Each row was made from one walk, in order. Every step used is in the known rows, and no mark comes twice. Write each row's walk.
In the rows, 128 means zero.
Known rows:
gegagag/tase: [168 135 159  93 126  84 100 165 110  71 148 122 124 163  86 151 115 116
 168  93 130 129  79 104 163]
vemo/nunifid: [155 137 139 100 130 115 100 153 129  95 119 133 107 148 121 156 129 135
 146  77 105 132  74 108 155]
bute/sufonen/dipopab/ruka: [207  95 130 118 122 104 158 194 117  89 109 156  76 188 153 118 135 137
 131  77 113 139  92 138 149]
nunifid/dipopab/ruka: [192 120 116 119 119  70 143 146 102  92 147 143 108 184 126 117 137 114
 134  98  86 119  71 137 116]
foloso/kugi/nunifid/tase/gegagag: [144 111 109  80  73 128  97 173 118 101 147 114 132 122 123 128 140  90
 193  64 130 118  88 126 153]
tase/sufonen/dipopab/nunifid: [199  83 189 141 107  83 145 166 118  97 119 123 105 130 121 142 148 139
 141  94 112 153  71 130 181]
ruka/dipopab: [158 119 126 120 139  70 147 167 100  82 114  97 101 188 126 119 144 117
 157 104 120 130  65 135 154]
gegagag/tase/sufonen: [174 121 157 119 142  77  95 149  91  61 136  97 117 139  83 146 121 110
 156 110 128 150  83 103 165]
sufonen/bute: [170 121 164  98 126  92 144 157 139  58 116 110  96 163 125 109 148 128
 155  82 128 136  66 121 157]
dipopab/nunifid: [169 103 175 116  96  85 141 157 115 108 140 148 116 159 117 145 129 126
 153  96 109 124  70 132 140]
foloso/kugi/nunifid: [151 118 167  86 143 124 123 160 128 102 142 134 113 124 131 145 113 140
 153  60 137 108  78 137 152]
foloso/kugi: [157 135 157  77 158 112 132 143 132  89 122 134  83 138 121 134 122 139
 144  87 145 109  79 118 165]
bute/sufonen/tase/nunifid: [189 113 147 114 103 108 146 177 137 123 119 115  90 165 147 129 132  93
 169  57  87 136 101 107 130]
bute/sufonen: [168 111 134  91 132 104 141 166 122  85 113 119  85 170 135 114 122 114
 163  86 122 121  88 112 108]
nunifid/tase/sufonen/dipopab/ruka: [199 100 100 134 119  85 125 172 113  81 127 129 102 167 121 112 152 124
 136  94 112 151  88 119 185]
sufonen/dipopab: [188 112 157 103 129  96 142 177 148  84 112 111  96 155 131 122 143 150
 158  73 124 134  74 119 192]
vemo/nunifid/tase/sufonen: [154 128  96 113 127  98  77 140 121  85 127 102 119 132  97 136 146 107
 151  98 112 149  83  82 156]
nunifid/dipopab: [179 126 134  97 132  72 138 135 129  91 139 101 116 158 115 113 142 115
 161  97  99 111  61 115 118]
tase/nunifid/kugi: [158 138 103  92 119  67 122 166 130  94 141  78 124 143 125 118 154  89
 171  73  92 136  78  96 119]
nunifid/kugi/foloso: [153 120 108  71 137  97 140 168 117  81 149 100  93 172 114 108 164 121
 147  84 122 125  73  72 124]
vemo/nunifid/kugi: [156 147 110  92 140  77 103 162 124  83 134 105 120 157 111 133 153 122
 151  77 107 129  66 112 118]
gegagag/tase/nunifid/dipopab: [182 140 147  94 107  80 112 148 125  98 156 100 137 130 102 149 139  78
 175  79  81 135  78  89 136]
sufonen/tase: [189 123 162 123 123  83 141 164 131  99 133 124  96 194 121 120 129 135
 160  81 111 115  72 133 156]
sufonen/tase/nunifid: [182 124 153 121 101  94 134 169 140 123 132 111 106 160 137 136 134 105
 167  61  83 135  89 110 162]
ruka/dipopab/nunifid/tase/sufonen/bute: [169 100 137 138 106  60 146 157 107  66 118  97 113 157 102 104 178  93
 149 113 126 162  61 121 153]

Write each row's walk:
[152 116  86  91  60  98 101 169 115  86 134  98 125 154 117 109 152  81
 197  86 114 128  85 109 151]
nunifid/tase/gegagag
[186 103 125 122 108  83 137 159  99 104 162 144 132 171 134 129 128 115
 138  77  84 118  72 154 104]
kugi/nunifid/dipopab/ruka
[146 131 107  74 137 116 121 169 118  87 141 117  94 157 114 134 168 128
 136  70 112 134  73  69 130]
vemo/nunifid/kugi/foloso
[159 114 144  99 139 106 117 148 138  65 130 101 110 116 110 111 154 111
 151  76 146 143  75 112 161]
foloso/kugi/nunifid/tase/sufonen/bute
[195 111 154 116 126  96 153 177 127 100 120 129  80 198 133 111 126 122
 161  75 117 117  85 131 120]
bute/sufonen/tase
[201 111 171 122 141  84 113 173 119  61 120  94 107 135  97 143 138 134
 153  90 131 161  81 106 206]
gegagag/tase/sufonen/dipopab
[203  94 202 137 106  80 129 176 108  87 131 129 120 130  94 158 140 129
 148  96 121 159  73 124 188]
gegagag/tase/sufonen/dipopab/nunifid
[181 115 118 116 128 105  96 167 145  83 109  99 110 125 109 134 161 131
 150  79 117 156  80  91 198]
vemo/nunifid/tase/sufonen/dipopab
[182  89 147 108 120  91 156 179 113  93 141 107  93 140 111 122 182 132
 134  88 119 153  71  83 148]
tase/sufonen/dipopab/nunifid/kugi/foloso
[195 130 127 116  98  78 122 157 100  97 161 139 130 160 114 148 133  80
 147  83  72 142  84 114 131]
gegagag/tase/nunifid/dipopab/ruka
[188  99 162 103 119  88 139 187 100  79 154 111 105 142  86 142 174 122
 142  88 126 160  73  78 158]
gegagag/tase/sufonen/dipopab/nunifid/kugi/foloso
[157 107 114 119  86  62 135 168 107 106 143 128 131 181  99 122 157  94
 169 108 116 124  66 121 142]
ruka/dipopab/nunifid/tase
[159 117  92 115 127  77  99 140 118  80 135  87 118 144  97 109 143 102
 164 110 122 138  83  89 152]
nunifid/tase/sufonen
[191  98 143 117  76 112 143 190 105  94 115 113  86 176 144 110 141  98
 185  71 108 129  89 140 127]
bute/sufonen/tase/gegagag
[159 110 122 100  78  79 118 156 129 114 155 143 134 164  97 128 142 102
 172  97 115 117  75 103 137]
dipopab/nunifid/tase
[166 116 124 110 125  81 119 145 134  51 121  85 105 145 103  94 163 104
 157  99 131 154  74  97 158]
nunifid/tase/sufonen/bute
[183 113 140 108 131  99 141 150 104 106 157 160 117 153 132 135 124 123
 128  74 103 109  73 157 118]
foloso/kugi/nunifid/dipopab/ruka
[146 100  95  95  48 112  92 181 113  99 152 101 147 141 124 121 143  85
 201  67 109 127  85 123 141]
kugi/nunifid/tase/gegagag
[167 119 141 106 110  50 139 165 111  96 152 118 126 165 108 122 150 113
 158  96 110 121  60 129 102]
dipopab/nunifid/kugi
[149 122 101  72 116 108 137 172 126 100 149  91  99 144 128 123 171  98
 156  69  99 140  84  57 127]
tase/nunifid/kugi/foloso
[179 104 139 103 140 110 115 171 143  90 126 101 113 105 117 127 149 134
 155  67 144 139  82 111 199]
foloso/kugi/nunifid/tase/sufonen/dipopab
[194  93 192 120  95  90 153 179 134 107 125 143 111 151 125 142 143 146
 153  80 114 134  68 135 177]
sufonen/dipopab/nunifid
[164 101 123 126  98  76 110 143 109  97 144 112 129 140  93 125 146  97
 159 115 114 141  80  99 144]
dipopab/nunifid/tase/sufonen
[172 109 145 103 122  86 129 149 126 102 158 104 140 143 122 126 132 116
 166  71  94 111  62 133 107]
kugi/nunifid/dipopab
[170 121 161  85 144 102 134 140 132 103 152 120 125 123 124 135 130 125
 152  69 116 100  65 134 121]
foloso/kugi/nunifid/dipopab
